Each row was made from one walk, in order. Every step used is in the known rows, and no mark comes twice. Write each row's walk.
Known rows:
komov/zali/mika/bife/binen: -3	20	1	4	-1	-8	13	-27	-10	-16	-11	16	2	2	7	-24	-32	-9	-5	4	-3	-1	-9	2	2	-10	-19
pibo/komov/zali/fenot: 27	8	-3	-10	-8	-15	-7	-13	-7	-10	-27	18	-18	13	2	-13	-5	3	1	-13	5	-3	0	-5	0	-4	6
komov/zali/fenot: 13	10	2	-21	-12	-13	0	-11	-3	-9	-16	9	-10	6	5	-9	6	14	4	-3	-3	-11	13	-3	9	-4	4
fenot/pibo: -4	11	20	-4	-3	9	-23	-9	3	-9	-5	-20	-19	9	-10	8	-1	-17	-15	18	-4	-4	4	3	10	-16	20
binen/pibo/komov: 14	5	4	10	1	1	-5	-2	-9	8	-5	-2	-5	20	-11	-14	-9	-24	-7	-6	18	2	-1	-4	-1	-9	20
fenot/mika/bife/zali: -3	4	20	6	5	18	20	-2	13	3	-4	-7	-7	7	-13	-10	-31	2	-32	-3	-19	-18	-3	-5	1	-5	0
pibo/fenot/mika: 0	-20	10	-1	1	-4	3	-1	34	0	-10	1	-21	-7	-16	0	11	21	2	2	-3	-7	3	-13	13	2	19
bife/mika: 5	3	30	-11	17	13	-7	3	-4	9	17	-6	-9	-2	11	5	-14	-6	-7	9	-3	3	-12	14	6	8	7
fenot/mika: -2	-2	17	-8	-1	-3	2	7	25	9	-8	-8	-14	0	-10	0	1	11	-10	9	-3	-4	1	-4	8	-8	20
kope/fenot/pibo/komov/zali: 30	9	13	8	-18	3	-39	-18	-3	-25	-19	-9	-32	20	-7	2	0	-21	-22	4	9	-9	-15	-6	11	-20	26
binen/pibo/fenot/mika/zali: -1	-20	-13	9	4	-4	14	2	10	10	-4	11	5	5	-24	-14	-1	8	-5	-5	15	-6	9	-23	18	-7	30
komov/zali/mika: 11	17	13	-12	-8	-18	-5	-3	5	-7	-2	8	-11	7	8	-7	-11	-4	-13	11	5	6	3	2	13	-1	0
kope/fenot/mika/zali: 11	-20	10	-4	1	0	-4	5	20	10	0	-8	-2	2	-12	0	-2	6	-16	11	6	-12	-15	-8	22	-5	34
kope/fenot: 15	-11	29	-10	-3	3	-18	-5	13	0	9	-24	-10	5	-3	0	8	-7	-3	14	0	-14	-7	5	17	0	23
kope/fenot/mika: 11	-18	25	-8	-10	0	-7	1	30	3	-1	-19	-14	2	-10	2	13	10	-11	13	-1	-12	-6	-4	24	-4	25
pibo/komov/zali: 24	12	6	5	-4	-10	-17	-4	-3	-6	-19	9	-24	13	-1	-8	-11	-9	-13	-8	9	-1	-12	-6	-11	-11	18
fenot/pibo/komov/zali/mika/tezef: -4	29	15	4	1	-17	-19	-11	-3	-19	-23	19	-19	12	4	1	-25	-30	-23	16	8	18	-12	11	-3	-11	-9
zali/fenot: 4	-1	11	-23	-1	-4	0	-7	5	3	-7	-4	-6	4	-1	-6	5	4	9	6	-7	-10	13	5	15	2	5
binen/pibo/fenot/mika: -2	-15	0	4	-7	-3	13	-2	20	4	-4	0	-6	5	-20	-12	13	13	1	-5	9	-9	16	-18	16	-3	21
binen/pibo: 0	8	9	-2	-3	2	0	0	-6	7	10	-12	6	15	-9	-12	0	-15	-2	3	10	-7	12	-3	7	-11	18
fenot/mika/bife: -9	-6	18	1	5	4	17	-4	25	6	-12	-5	-5	-6	-15	-3	-14	13	-15	0	-17	-9	3	-1	3	-8	0
komov/zali/mika/tezef: -11	19	20	-12	5	-27	1	1	7	-7	-2	17	-1	2	12	-5	-19	-8	-8	15	0	10	-1	16	0	0	-12
bife/mika/zali/fenot/pibo/binen: -7	5	-5	-4	23	7	-19	-20	-23	3	-1	15	-6	0	3	9	-22	-26	-14	12	-13	0	1	7	32	-4	-6
kope/fenot/mika/bife/binen: -4	-13	13	8	-3	10	11	-22	16	-5	-9	-13	-2	-3	-10	-16	-8	5	-2	7	-9	-20	-19	-4	12	-12	7
zali/fenot/mika: 2	-7	7	-21	-6	-6	11	-3	21	4	-16	-1	-8	-1	-7	-4	9	22	3	5	-7	-6	13	-4	20	-1	6

Which walk is each row?
3	4	7	-15	14	17	-9	-13	-27	-1	-2	6	0	5	4	7	-19	-11	-12	13	-3	1	-5	11	25	-2	6 -> bife/mika/zali/fenot/pibo
-12	5	10	7	11	12	9	-25	-5	-3	-6	-4	1	0	-5	-20	-23	-11	4	2	-11	-12	-13	3	-7	-13	-1 -> mika/bife/binen
14	1	-7	-2	6	5	-18	-16	-17	-4	-27	9	-11	17	-13	-2	-18	-23	-11	3	5	1	-5	-1	11	-13	17 -> mika/zali/fenot/pibo/komov
0	8	11	-17	-8	5	-14	-18	-1	-13	-15	-11	-12	9	-8	3	7	-7	0	15	-11	-6	15	4	21	-11	7 -> zali/fenot/pibo
-3	-7	3	20	1	18	31	-9	4	-1	-1	3	0	13	-24	-22	-20	4	-19	-16	-8	-22	13	-18	9	2	4 -> binen/pibo/fenot/mika/bife/zali
-1	-8	3	-5	9	-3	4	11	14	15	-6	3	-2	1	-13	-1	-13	6	-17	8	4	-4	-7	-9	8	-10	28 -> fenot/mika/zali
-6	14	-1	5	-3	7	3	-15	-18	-1	4	-7	10	14	-5	-26	-6	-19	10	6	16	-7	-3	-6	3	-20	21 -> bife/binen/pibo
16	19	-3	15	-5	-13	13	-14	-13	-4	-15	21	4	17	-5	-24	-34	-18	-19	-14	13	8	6	-5	3	-6	-18 -> binen/pibo/komov/zali/mika/bife
-22	-3	15	-21	6	-15	17	2	24	5	-15	9	0	-7	-3	-2	4	17	9	10	-13	-1	8	9	6	1	-4 -> zali/fenot/mika/tezef
2	13	-3	21	7	2	19	-26	-20	1	-13	14	10	15	-6	-35	-40	-34	-3	-3	14	8	-10	-2	5	-5	-15 -> zali/mika/bife/binen/pibo/komov
-17	7	18	-16	5	0	20	5	10	2	-8	7	-2	9	1	-9	-15	6	-10	8	-14	-10	2	7	3	4	-2 -> bife/zali/fenot/mika/tezef
-9	-4	-5	17	6	2	26	-32	-10	-8	-1	12	13	3	-8	-33	-21	-14	12	-2	5	-3	5	-6	17	4	-16 -> zali/mika/bife/binen/pibo/fenot
-2	-1	15	8	-1	3	-41	-20	10	-10	0	-22	-25	6	-12	9	7	-32	-16	22	-10	-14	2	-1	32	-14	15 -> kope/fenot/pibo/binen
18	28	-15	14	-11	-13	1	-18	-27	-9	-15	23	-3	24	5	-34	-23	-26	-4	-3	31	11	-13	-10	4	-14	4 -> bife/binen/pibo/komov/zali/mika
8	-5	7	-21	21	7	4	-2	-20	13	8	12	8	0	11	-2	-21	1	-2	4	-3	2	-7	12	18	11	3 -> bife/mika/zali/fenot
10	10	13	-17	-2	13	3	-6	-9	-2	1	-7	-7	18	2	-14	-12	-5	-8	3	-9	-16	6	3	9	7	7 -> bife/zali/fenot
-13	12	7	9	8	1	-33	-16	5	-4	-5	-11	-25	5	-12	8	-3	-33	-17	17	-13	-4	9	0	16	-18	8 -> fenot/pibo/binen
5	-3	16	-7	26	13	-5	5	-16	17	16	4	3	0	8	3	-29	-10	-16	7	4	3	-18	9	5	3	16 -> bife/mika/zali
6	18	13	-13	-9	21	-11	-15	-15	-15	-7	-13	-15	24	-5	-4	-11	-18	-18	10	-12	-18	10	1	19	-7	10 -> bife/zali/fenot/pibo
23	9	-17	-3	-22	-17	14	-7	-4	-3	-33	23	-7	20	-8	-21	3	13	-3	-19	18	-3	12	-20	10	-14	9 -> binen/pibo/komov/zali/fenot/mika
6	19	1	-17	-19	-5	-15	-22	-8	-25	-22	0	-16	12	-2	-2	8	2	-5	5	-5	-10	16	-5	13	-18	7 -> komov/zali/fenot/pibo
-3	3	23	-6	10	-2	12	-11	12	3	-1	-1	2	-2	-2	-9	-26	-10	-12	10	-12	1	5	12	14	8	-19 -> zali/mika/bife
-12	13	1	10	3	1	25	-26	-16	-1	2	4	21	9	-3	-31	-30	-22	1	5	6	1	2	2	12	-7	-16 -> zali/mika/bife/binen/pibo
-3	15	14	-3	-3	27	4	-25	-14	-18	-12	-11	-8	17	-11	-8	-27	-15	-22	2	-25	-23	13	6	12	-7	-10 -> mika/bife/zali/fenot/pibo
1	-26	-4	3	11	-5	5	3	22	8	-9	11	-10	-5	-18	-2	-3	14	-5	0	2	-7	-2	-15	12	0	28 -> pibo/fenot/mika/zali
0	3	-3	-14	1	3	-13	-16	-12	-6	-14	1	-1	11	-10	1	-7	-11	-7	12	-2	-7	8	0	21	-13	17 -> mika/zali/fenot/pibo
12	6	6	-7	-5	5	-18	-20	-6	-12	-28	-1	-23	15	-9	1	-4	-17	-5	5	-2	0	3	1	13	-8	9 -> zali/fenot/pibo/komov
-15	18	32	-7	17	-1	4	6	0	2	12	2	0	13	9	-9	-35	-28	-21	20	-5	4	-7	21	1	12	-10 -> bife/zali/mika/tezef
